Each row was made from one path, in order. Every step used is in the known rows, and no mark comes twice. Write each row's path.
Known rows
fevut lesul sulab: [1,-12,-5,-12,-32,4,7,-9,23,19,30,22,-10,49,-17,13,-10,7,-35,8,13,-23,3,-7,7,-11,20,9,-28,-18,-12,-11,-5,-13,-29,-11,1,-8,-7,-11,2,-7,27,-25,-4,-9,-3]
fuzoluf piru fevut lesul sulab: [6,15,4,-27,-35,27,4,22,30,26,33,21,9,30,-14,6,-18,4,-43,4,23,-6,20,1,18,-21,-11,20,-54,-17,-21,-25,3,-19,-63,15,-41,-28,-16,-27,-17,18,18,-19,5,-15,1]
sulab fuzoluf: [-5,-10,-11,12,4,21,-10,6,6,19,-23,1,-7,-4,-16,7,-10,-14,4,6,14,-7,-1,10,1,26,8,-4,-5,7,7,7,-12,-10,-11,-1,-20,9,-20,6,14,-10,14,-16,22,-18,-8]
piru fevut zepizu fuzoluf: [6,9,-24,-35,40,-9,-15,29,-6,-57,-6,12,8,-23,-8,-14,-2,11,34,15,26,25,3,4,5,27,-10,-16,-6,-19,0,0,-50,19,-57,1,-20,27,16,-5,-19,15,-2,-1,20,-5,30]
lesul sulab fuzoluf fevut zepizu piru: [26,16,16,3,-6,22,-18,13,30,7,-17,27,-18,-6,-27,-11,-23,13,13,-2,12,-33,-1,1,30,50,20,8,-26,-20,-25,3,-62,16,-18,9,-41,-21,-7,-46,1,16,1,-12,52,-16,17]
fevut zepizu lesul sulab piru: [25,8,-11,-21,-6,11,-32,-10,0,20,-17,32,-19,10,-21,-6,-14,-10,13,-20,-5,-45,23,0,10,11,-15,48,-57,-23,-12,7,-47,6,-41,-12,-3,5,2,3,-12,4,14,-9,16,-2,24]
fuzoluf fevut zepizu lesul sulab: [29,12,-15,-20,9,-1,-12,-6,2,-8,-10,45,-15,11,-24,-22,-23,37,5,-2,32,-34,7,-21,15,-2,29,41,-30,-21,-8,-13,-51,21,-21,-7,-6,-5,16,-26,-12,15,-14,-13,4,-26,37]
fuzoluf lesul sulab piru: [11,-10,20,13,-48,46,-15,4,7,27,0,-8,-17,41,-17,20,6,8,-20,-8,4,-13,3,-20,19,-21,1,58,-20,-18,-34,-6,-22,-16,-25,0,-22,11,-12,-9,22,16,18,-6,8,-11,24]
lesul sulab fuzoluf fevut zepizu: [21,-5,2,3,14,25,-15,16,21,-1,-20,31,-14,-2,-45,0,-24,8,8,5,41,-12,-9,-5,34,40,24,15,-21,-28,-20,-20,-68,15,-26,-9,-46,2,-4,-18,7,4,5,-24,30,-38,14]
sulab piru fevut fuzoluf lesul: [-7,1,17,-14,5,42,2,9,-25,-6,-14,-2,-9,9,-22,1,21,28,-30,-1,-15,-27,18,-8,4,-6,-25,44,0,-13,-23,-14,-8,4,-42,-14,-57,37,-10,-17,-19,16,14,4,-11,-22,55]
lesul sulab piru fevut fuzoluf: [-1,17,0,-32,-15,51,5,2,-12,-19,2,26,-35,-7,-20,12,4,12,-10,16,-7,-34,12,15,-1,12,-27,29,-40,-33,-32,-18,-19,5,-53,4,-64,29,-13,0,-4,0,28,3,2,-6,40]
sulab fevut zepizu: [32,31,32,-8,22,1,-10,-2,-13,0,4,-11,5,-15,-14,-29,-12,-3,6,-2,13,-15,-4,-2,4,-11,18,-16,-24,-20,4,-10,-22,0,-6,-25,-20,4,-3,-15,2,6,-12,0,18,-10,12]
piru fevut: [-14,36,-4,-17,7,17,-3,18,-13,-17,4,4,4,1,2,-4,1,-1,1,13,12,4,11,6,-11,3,-7,-3,2,-8,-3,-11,16,2,-25,10,-31,11,-7,-4,-13,10,3,9,-9,-5,7]
zepizu piru fevut lesul sulab fuzoluf: [-2,26,-1,-18,-19,37,-1,25,17,26,14,26,-15,47,-12,7,-19,9,-26,18,6,-29,16,19,2,32,-10,-11,-33,-9,-21,13,-5,-26,-47,2,-47,-10,-35,-35,-21,7,40,-18,36,-18,-3]
lesul sulab fuzoluf piru fevut zepizu: [18,19,8,-26,3,55,-21,35,25,14,-6,36,5,-6,-34,-1,-30,-13,5,2,30,-2,15,15,25,11,-21,25,-54,-27,-9,-15,-51,-7,-78,12,-56,-17,-18,-7,-18,17,14,0,44,-25,8]
fevut zepizu lesul sulab fuzoluf piru: [28,2,0,-10,-10,33,-37,12,23,45,-26,50,-5,20,-29,-1,-44,-12,7,-6,18,-42,19,13,8,-5,-25,49,-59,-12,3,-1,-61,3,-66,10,-7,-34,-11,-5,-15,11,19,-26,35,-20,-2]
zepizu lesul sulab fuzoluf piru: [7,12,0,2,-35,36,-29,0,19,51,-27,40,-20,29,-11,4,-39,-10,3,7,20,-41,20,13,-3,-3,-25,56,-49,8,0,3,-36,-13,-51,13,-16,-31,-14,0,11,12,31,-23,35,-21,-7]
sulab piru fevut fuzoluf: [-8,20,7,-24,9,26,14,1,-16,-17,-10,3,-17,-28,-18,-1,13,8,-10,0,-20,-28,6,9,1,14,-37,6,-7,-9,-27,-9,-3,14,-35,1,-51,33,-14,-6,-28,-9,9,4,-4,1,37]
piru fevut fuzoluf lesul sulab: [-1,4,5,-26,-11,50,3,9,-6,-11,0,36,-22,38,-14,12,-2,52,-26,15,2,-38,9,-7,-1,-37,-20,37,-15,-24,-21,-27,-15,-5,-46,9,-43,25,-3,-27,-5,25,23,-8,-6,-41,43]
sulab fuzoluf piru fevut lesul: [-10,0,5,-6,-15,24,3,29,26,42,-3,11,29,17,-31,3,-14,-16,-33,7,31,-6,10,12,18,2,-16,6,-31,5,1,-12,-5,-24,-47,-2,-62,-16,-26,-17,-33,2,24,-18,24,-18,-8]
lesul sulab fevut fuzoluf piru: [28,26,44,-19,-40,28,12,-1,13,22,13,21,-29,10,-14,5,-32,13,-37,7,4,-44,6,21,-8,-41,-15,20,-65,-24,-18,-21,-19,-12,-43,-1,-62,-20,-24,-37,23,10,16,-1,7,-21,33]

Write each row's path
[10,17,4,-20,25,24,-18,21,-16,-6,-9,-13,12,-26,-22,-20,9,-12,13,-10,13,7,18,-3,17,27,-13,18,-20,-27,-15,-5,-24,15,-34,-13,-34,27,1,-3,-37,3,-6,11,7,8,31]
sulab piru fevut zepizu
[18,-8,1,-5,11,-12,-15,17,35,-12,-1,21,22,-17,-14,-17,-20,-4,32,-13,16,31,-1,8,25,9,-16,11,-11,-2,-4,7,-77,15,-58,1,-7,-32,24,-11,-16,13,-4,7,26,5,24]
fevut zepizu fuzoluf piru
[29,1,-25,-12,12,26,-38,-8,2,22,-25,42,-16,22,-25,-4,-26,3,30,-4,17,-43,13,3,1,9,-10,22,-41,-13,5,4,-64,-3,-51,-7,-4,1,-4,3,-6,3,26,-30,35,-20,3]
fevut zepizu lesul sulab fuzoluf
[13,-6,-7,-3,-37,-3,12,-2,45,3,20,19,-14,33,-30,6,-5,24,-43,8,33,-21,-2,-18,20,1,48,15,-24,-33,-25,-24,-7,-5,-6,-12,-29,-14,-4,-32,1,0,1,-24,-5,-21,11]
fuzoluf fevut lesul sulab
[8,-7,7,11,-41,51,-17,15,36,47,-9,25,-3,18,-18,21,-29,-21,-5,11,17,-9,6,14,16,14,-22,34,-42,-4,-10,2,-42,-18,-56,11,-33,-41,-22,-6,10,2,27,-13,32,-19,-5]
lesul sulab fuzoluf piru
[36,11,19,1,12,2,-32,13,-4,-28,-14,-8,10,24,-15,-12,-11,32,6,-1,28,17,-6,-17,11,-8,15,5,5,-13,6,-9,-59,-2,-40,-31,-23,12,16,-38,10,30,-1,-4,28,-26,49]
sulab fevut zepizu fuzoluf lesul
[-4,-25,20,5,6,17,15,-6,-1,2,-7,20,-3,24,-15,-1,3,45,-22,-10,-7,-31,4,-17,-1,-24,-13,26,19,0,-2,-13,-23,-3,-19,-11,-10,16,1,-23,-13,13,1,-12,-11,-16,33]
fevut fuzoluf lesul
[13,-1,0,8,-50,13,12,2,39,17,10,5,-17,27,-40,5,2,5,-41,-1,25,-24,-5,-22,34,19,38,25,-37,-30,-38,-20,-17,-3,-16,-23,-44,-1,-1,-21,11,-12,12,-20,-2,-9,21]
fuzoluf fevut lesul sulab piru
[-9,11,-11,-25,4,-3,5,11,-1,0,15,4,15,18,-19,-1,12,13,-26,13,18,-9,14,-4,4,-4,4,-11,-3,-12,-1,-11,30,-3,-22,-12,-23,13,-9,-6,-31,1,15,-13,-5,-9,-2]
piru fevut lesul
[18,5,33,11,-10,18,5,-4,-16,8,-8,3,-6,32,-17,-4,-10,45,-38,1,-1,-42,-3,-8,-9,-45,-5,12,3,-13,-2,-21,-8,-12,-15,-23,-53,31,-9,-42,13,16,8,-7,-2,-36,46]
sulab fevut fuzoluf lesul
[-1,-19,3,10,-14,-7,15,0,22,0,0,-2,6,16,-31,-14,3,22,-45,-2,19,-7,-3,-17,28,9,41,-4,4,-4,-10,-15,2,3,13,-25,-24,-14,4,-37,-17,-6,-12,-29,-8,-16,14]
fuzoluf fevut lesul
[12,-27,12,-12,-12,30,6,-7,12,4,5,41,-29,42,-18,16,-5,46,-26,-3,-8,-39,2,-10,4,-32,-21,38,-17,-20,-19,-23,-31,-1,-26,-2,-13,4,-3,-21,18,21,21,-10,-6,-32,37]
fevut fuzoluf lesul sulab
[-10,9,-21,-22,-9,41,-3,16,15,11,8,20,-18,38,-38,13,-12,4,-25,25,28,-25,15,-3,3,11,8,5,-36,-22,-16,-15,-3,-13,-52,-14,-45,5,-31,-4,-10,-3,46,-29,22,-26,-12]
piru fevut lesul sulab fuzoluf
[32,43,15,-29,-37,25,8,-14,0,38,-5,45,-26,22,-2,-3,-47,24,-34,9,2,-83,14,18,-28,-38,-22,47,-59,-9,-10,-13,-18,-13,-61,1,-46,-17,-16,-31,12,15,16,-21,14,-31,32]
zepizu lesul sulab fevut fuzoluf piru
[4,-9,-14,-18,25,11,-34,20,7,-41,-13,11,23,13,-20,-16,5,35,21,-3,34,21,2,-17,20,-3,-15,14,14,-15,8,-5,-51,11,-57,-14,-13,16,21,-19,-16,36,-5,-6,17,-26,39]
piru fevut zepizu fuzoluf lesul
[9,32,-27,-34,29,36,-41,3,-12,7,-25,44,-18,14,-26,0,-24,16,29,13,27,-40,28,6,-2,5,-18,28,-40,-20,1,-2,-46,0,-65,-4,-35,22,-16,4,-22,18,21,-27,35,-34,9]
piru fevut zepizu lesul sulab fuzoluf
[7,33,2,-12,-27,61,-19,32,22,30,-4,22,-7,11,-16,10,-28,-6,-7,14,30,-4,15,22,15,8,-20,30,-48,-9,-14,-15,-24,-19,-66,18,-63,-17,-25,1,7,12,25,-6,28,-29,-4]
lesul sulab fuzoluf piru fevut
[17,-16,-11,-11,-1,23,-26,9,23,-31,-2,28,0,35,-24,2,-12,42,24,-9,27,9,-7,-16,19,-8,-4,35,-15,-25,-8,-6,-81,-1,-52,-7,9,-3,29,-10,5,29,7,-11,32,-19,34]
fevut zepizu fuzoluf lesul sulab
[14,4,3,-2,-49,25,-11,6,3,12,6,-3,-28,2,-10,21,-3,-14,-4,-5,-2,-12,0,4,15,11,-3,41,-36,-26,-25,1,-17,-2,-30,1,-24,4,-6,11,12,-3,27,1,10,0,15]
lesul sulab piru
[-5,11,4,-26,-18,3,8,30,21,27,23,2,29,19,-12,-9,-10,2,-41,3,29,1,20,3,10,-24,-13,14,-28,-7,-10,-17,21,-10,-39,5,-35,-20,-12,-21,-33,8,4,-11,-8,-3,2]
fuzoluf piru fevut lesul
[5,-16,7,7,-43,38,-8,18,49,55,-2,22,6,42,-37,24,-28,-12,-40,6,23,-20,7,9,18,-3,-4,28,-53,-7,-9,-4,-29,-26,-49,-2,-40,-35,-24,-15,-1,-7,37,-25,25,-24,-14]
fevut lesul sulab fuzoluf piru
[8,-10,-7,10,-54,33,-34,7,21,3,-6,8,-11,35,-15,21,-1,19,11,2,22,3,-7,-12,16,2,-3,43,-15,-16,-24,5,-60,-14,-56,-10,-19,14,12,-5,26,21,32,-8,14,-8,44]
zepizu fuzoluf lesul sulab piru
[38,26,0,-20,-7,16,-28,5,11,-27,9,19,-22,13,-16,-2,-22,22,22,11,29,-6,-4,6,-5,5,14,-8,-46,-32,-7,-4,-62,-1,-60,-19,-40,9,11,-17,23,14,15,-1,37,-17,31]
lesul sulab fevut zepizu fuzoluf
[11,-1,-24,-19,35,-9,-22,-13,-11,7,-18,25,4,-2,-5,-26,-11,5,21,-7,2,-29,20,-6,-9,-15,-6,19,-12,-8,18,3,-32,14,-24,-10,24,-5,10,-5,-29,12,-12,-10,10,-1,16]
fevut zepizu lesul
[5,18,-4,-36,39,7,-15,21,-19,-23,-1,-7,9,-17,-12,-20,4,1,11,2,12,14,7,-1,15,1,-13,-7,-15,-17,0,-9,-14,17,-36,-3,-24,20,7,-5,-33,12,-11,7,9,-10,15]
piru fevut zepizu
[2,38,18,-14,-18,23,7,28,9,-1,5,0,8,-7,-1,-7,-11,-10,-14,3,16,10,8,12,0,-23,-30,15,-16,1,-8,-5,11,-3,-37,21,-42,-19,-9,-9,-17,18,-10,12,3,-1,12]
fuzoluf piru fevut
[-8,22,0,-14,-11,28,-10,18,-20,-14,-6,-19,-4,-21,-6,1,16,-14,2,1,1,7,11,1,1,20,-12,10,-11,-12,-21,-3,14,9,-27,-1,-43,23,-7,10,-18,4,6,6,-2,6,20]
sulab piru fevut
[15,32,-24,-33,48,4,-16,7,-28,-12,-15,26,7,0,-2,-24,-4,5,14,-3,19,-19,25,-5,-9,-4,-18,11,-11,-8,16,-11,-16,22,-40,-1,2,7,6,-6,-49,21,-6,-9,3,-14,24]
piru fevut zepizu lesul
[8,-12,6,1,-36,33,-14,8,3,11,9,4,-8,54,-6,15,-5,39,-17,-3,15,-5,0,-19,6,-25,7,38,-6,-19,-13,-16,-13,-20,-24,3,1,-1,5,-11,28,23,10,-9,2,-30,19]
fuzoluf lesul sulab
[-10,16,12,-20,4,14,0,7,-5,1,-9,21,-10,23,3,-13,1,59,-19,-8,-19,-32,9,0,-8,-7,-43,13,11,9,-18,3,-7,3,-26,15,-31,12,-9,-57,-24,32,8,8,8,-17,48]
zepizu piru fevut fuzoluf lesul
[11,17,15,-31,26,15,-10,31,2,5,1,9,26,-21,-17,-20,-13,-7,2,-7,18,16,18,3,16,-20,-19,23,-28,-11,3,-12,-17,16,-47,8,-35,-32,-7,-21,-38,16,-19,10,12,3,19]
fuzoluf piru fevut zepizu
[13,-25,-11,5,-61,-5,-6,3,37,-19,10,16,-17,26,-37,9,4,21,-19,7,39,-2,-11,-14,37,47,35,24,-33,-27,-43,-4,-51,11,-40,-32,-40,12,13,-15,18,-9,21,-20,4,-10,46]
zepizu fuzoluf fevut lesul sulab piru
[41,55,25,-19,-17,18,-20,7,-2,3,19,0,-22,15,12,-24,-25,22,7,-8,-15,-43,12,12,3,-12,-1,-10,-48,-24,-14,9,-31,-3,-27,-3,-31,-25,-13,-48,14,12,9,8,40,1,22]
lesul sulab fevut zepizu piru
[7,-18,-16,7,-37,24,-23,0,20,-21,5,20,-10,49,-10,23,-6,32,8,11,27,8,-2,-12,4,-8,0,35,-7,-7,-7,-5,-43,-11,-44,6,7,-10,19,-10,36,27,22,-12,18,-24,38]
zepizu fuzoluf lesul sulab
[-5,27,11,-28,24,16,17,-2,-12,-16,5,30,-18,-7,13,-10,-3,37,-8,2,-25,-32,16,20,-15,17,-47,-20,-1,4,-17,12,-4,13,-20,18,-33,4,-11,-42,-30,13,6,11,11,-1,26]
zepizu piru fevut fuzoluf
[25,48,-4,-46,5,13,-23,9,5,9,-1,41,-2,17,-9,-15,-29,8,9,2,26,-24,34,11,0,-32,-26,48,-57,-18,-5,-10,-32,3,-68,17,-21,-22,-2,-17,-32,32,-2,-3,15,-14,19]
fuzoluf piru fevut zepizu lesul sulab
[24,51,26,-11,-35,30,-12,1,-6,8,18,-3,-23,28,-2,12,-19,9,-6,12,11,-32,-3,6,-13,-18,19,0,-41,-22,-13,-13,2,-15,-14,-7,-38,2,-17,-10,41,10,13,-5,12,-17,10]
lesul sulab fevut
[23,24,50,-10,-17,24,22,1,5,18,-3,14,-6,-9,-11,-13,-22,18,-37,1,-3,-38,3,19,-6,-27,-14,3,-35,-2,-4,-12,-10,-3,-28,-6,-55,-10,-21,-46,0,1,4,-5,-1,-17,33]
sulab fevut fuzoluf piru
[-8,13,0,-16,-15,21,-3,15,-2,2,8,-22,4,11,-18,0,17,-13,-34,-4,9,-4,12,-16,14,10,4,-2,-19,-19,-10,-6,19,-5,-27,-15,-41,32,-18,-9,-31,-8,18,-4,-5,4,10]
sulab piru fevut lesul
[12,32,-16,-24,28,9,-28,9,-30,-2,-23,12,-4,-20,-15,-23,1,0,16,-13,5,-20,26,-4,4,9,-17,29,-22,-14,3,-3,-19,22,-53,-14,-18,23,2,-1,-44,14,4,3,5,-2,32]
sulab piru fevut zepizu lesul
